Each row comes from the steps of one walk. Every step used is in the known rows, and no mark comes twice. Write the walk behind each row, first mark first.
In the rows, 128 means zero.
Known rows:
G > M > B: [115 132 154  56 140  89 169 127 135 102 121 167  94 144 144 125 122 142
 139 133 130  96 121  87 122]
P > A: [124 139 135  71 128 115 150 128 123 136 120 161 111 147 130 130 106 114
 116 137 122 145 158 123 106]
J > G > P: [128 119 128 147 141 117 141 141 134 145 149 123 106 129 150 131  91  93
 128 120 147 147 122 108 105]
M > B: [116 135 145 108 125  79 172 139 123 118 117 149 102 141 143 119 113 123
 154 126 122 109  98 122 112]
G > M > B > Y > A: [105 125 152  92 114 105 146 121 109 114 129 149 106 159 135 141 131 129
 160 130 149  98 132  96 132]
U > B > M > G > P > A > L: [121 160 138  89 160  70 127 127 129 130 103 127  96 154 111 131  98 104
 118 132 179 167 103 144 129]
U > B > M: [124 139 159 126 141 122 146 138 124  86 137 106  93 150 118 130 147 130
 102 131 134 144 128 164 120]
J > G: [131 130 140 138 138 147 152 136 155 121 154 106 114 115 144 124 100 122
 107 125 128 117 134  97 103]
A > P > G > Y: [109 132 140  30 148 102 150 139 150  83 147 123 111 159 116 131  75  89
 165 126 174  44 156  92 125]
G > J: [129 143 128 122 138 111 158 118 138 116 139 107 110 107 155 119 109 107
 112 131 152 134 107 131 113]
M > G > J: [129 154 126  94 146 109 154 111 164  95 146 105 102 108 158 109  88 134
  98 135 175 128 106 129 119]
A > Y > G > J: [126 117 141  89 107 121 151 103 156  90 142  85 111 125 155 129 107 137
 100 133 164  93 101  98 133]
G > P: [125 123 121 130 135  90 141 136 111 137 134 147 102 140 142 128 113  90
 138 123 150 163 117 127 113]
B > U: [113 129 135 143 164 128 164 138 111 105 110 154 112 137 141 141  98 129
 125 125 166 164 142 133 118]
Y > A > P: [108 137 129  85 109 132 142 134 112 108 144 125 102 183 123 124  96 110
 139 128 135 138 157  72 118]
A > P > G > M > B: [108 133 160  30 134  97 165 127 157  96 132 164  91 153 138 134 105 125
 155 131 156  76 124  80 114]
U > B > Y > A: [110 138 147 157 130 106 140 122  95  97 134 121 104 148 126 142 108 116
 142 129 145 128 145 136 133]
P > A > Y > G > J: [124 119 142  64 107 122 150 104 153 103 134  97 112 133 153 135  98 137
 101 136 163  96 116  98 129]
Y > A > P > G > M > B: [101 128 159  29 120 101 161 125 149  86 132 169  92 168 137 138 111 126
 162 131 166  74 128  65 122]
B > M > G > Y: [118 136 143  19 157 108 144 138 154  69 144 111 105 163 115 110 108 143
 126 133 170  59 143 110 141]
Y > A > P > G: [108 130 139  78 106 133 140 128 151  85 151 137 106 163 125 139 109  93
 150 125 186 105 144  93 112]
Y > A: [116 124 133 120 104 123 144 126 114  90 135 146 109 158 132 124 141 120
 134 129 150 127 145  90 131]
B > Y > G > P > A: [124 111 142  59 108  99 139 122 110 175 126 150 114 157 138 152  81 116
 141 132 150 151 135 128 111]
J > G > P > A > Y: [116 129 128 104 140 130 127 135 144 113 128 128 103 158 129 136 103  87
 107 128 135 109 159  95 118]
Y > G > J: [132 117 143  88 104 115 162 104 146 115 145  95 115 116 161 128  97 144
 111 133 166 116  95 110 123]
Y > G > M: [129 103 156  15 117 131 154 101 150  89 146 148 103 140 141 137 127 179
  97 140 155 106 150  54 137]

Which walk is each row?
[125 153 151  88 152 120 144 127 157  62 144 109  87 148 124 114 114 162
  89 135 166 135 128 151 127]  U > B > M > G
[115 147 151  41 168  96 148 137 148  53 141 105  96 162 114 113  87 146
 122 134 167  63 148 125 145]  U > B > M > G > Y
[114 131 124  91 137 113 127 132 129 109 118 143 100 166 124 134 117  87
 113 130 137 118 155 106 124]  G > P > A > Y
[103 131 146 135 156  98 178 146 108 109  95 167 107 147 149 141  87 133
 153 122 158 137 118 133 116]  M > B > U
[128 104 161  23 127 130 147  98 143 113 149 134 108 134 138 145 123 173
 107 139 156 105 144  74 135]  B > Y > G > M
[102 128 154  96 170 107 176 135 117  97  99 179  99 148 148 145  96 147
 144 128 165 130 133 102 124]  G > M > B > U
[116 136 138  78 123 128 146 129 161 100 152 133 106 146 127 136 101  92
 139 125 173 114 137 111 102]  A > P > G
[110 127 152  31 137 142 134 110 156  91 156 148  99 153 125 149 123 117
 134 133 184  97 167  70 123]  B > Y > A > P > G > M
[117 130 148  19 145 138 144 114 169  83 153 153  96 144 128 138 117 120
 118 135 176 102 163  67 117]  A > P > G > M
[126 129 129  85 137 108 130 136 143 114 144 130  93 157 135 120 123 124
 119 127 181 159 112 136 120]  B > M > G > P
[117 142 133  35 164  91 153 132 149  69 140 123 106 146 124 107  74 138
 133 133 166  58 151  99 141]  M > G > Y
[111 126 149  24 131 142 139 112 162  73 153 159  96 159 127 141 125 121
 126 135 184  97 169  52 126]  Y > A > P > G > M
[124 101 146  75  95 129 145 112 150  76 137 108 111 152 133 132 124 156
 102 131 148  82 128  77 139]  A > Y > G
[122 135 134  46 131 110 131 134 136 140 128 156  99 169 130 130 104 118
 118 135 163 161 140 137 110]  B > M > G > P > A
[129 125 148  69 156 155 149 119 165  99 155 134 102 120 143 130 117 143
  91 135 138 106 158  55 118]  J > G > M
[126 153 131  87 143  85 139 123 125 144  99 137 114 136 112 126 117  96
 121 132 150 150 115 119 122]  P > A > L
[126 113 164 108 117 103 155 108 119 116 140  97 111 129 137 149  81 160
 125 131 143 119 120 140 128]  U > B > Y > G
[125 135 119 102 143  92 139 129 137 113 141 145  94 141 143 117  90 118
 123 127 176 157 118 125 119]  M > G > P
[126 158 144 103 153 114 150 116 163  79 147  86  92 122 149 115 100 143
  88 136 178 133 103 157 124]  U > B > M > G > J
[116 136 131  85 134 128 135 127 139  92 118 137 104 158 120 128 126 104
 100 134 125 103 165 104 125]  P > A > Y
[110 116 166   4 114  99 163 115 147  94 116 161  97 167 141 138 109 167
 130 138 136  64 131  61 133]  P > A > Y > G > M > B
[106 126 146 122 107  98 147 129 102 123 126 136 111 158 134 137 125 116
 170 125 144 107 120 119 126]  M > B > Y > A
[ 98 116 163  49 149 116 169 127 128  88  92 177 101 170 145 158  85 165
 132 133 171 101 147  82 134]  P > A > Y > G > M > B > U
[110 136 136  83 135  77 133 125 133  83 113 126 117 152 105 128 128  88
 160 124 203  76 113  86 153]  P > G > Y > A > L
[114 152 141 157 144  77 130 118 104 112 110 106 109 138 109 136 119  97
 142 125 166 140 105 130 144]  U > B > Y > A > L
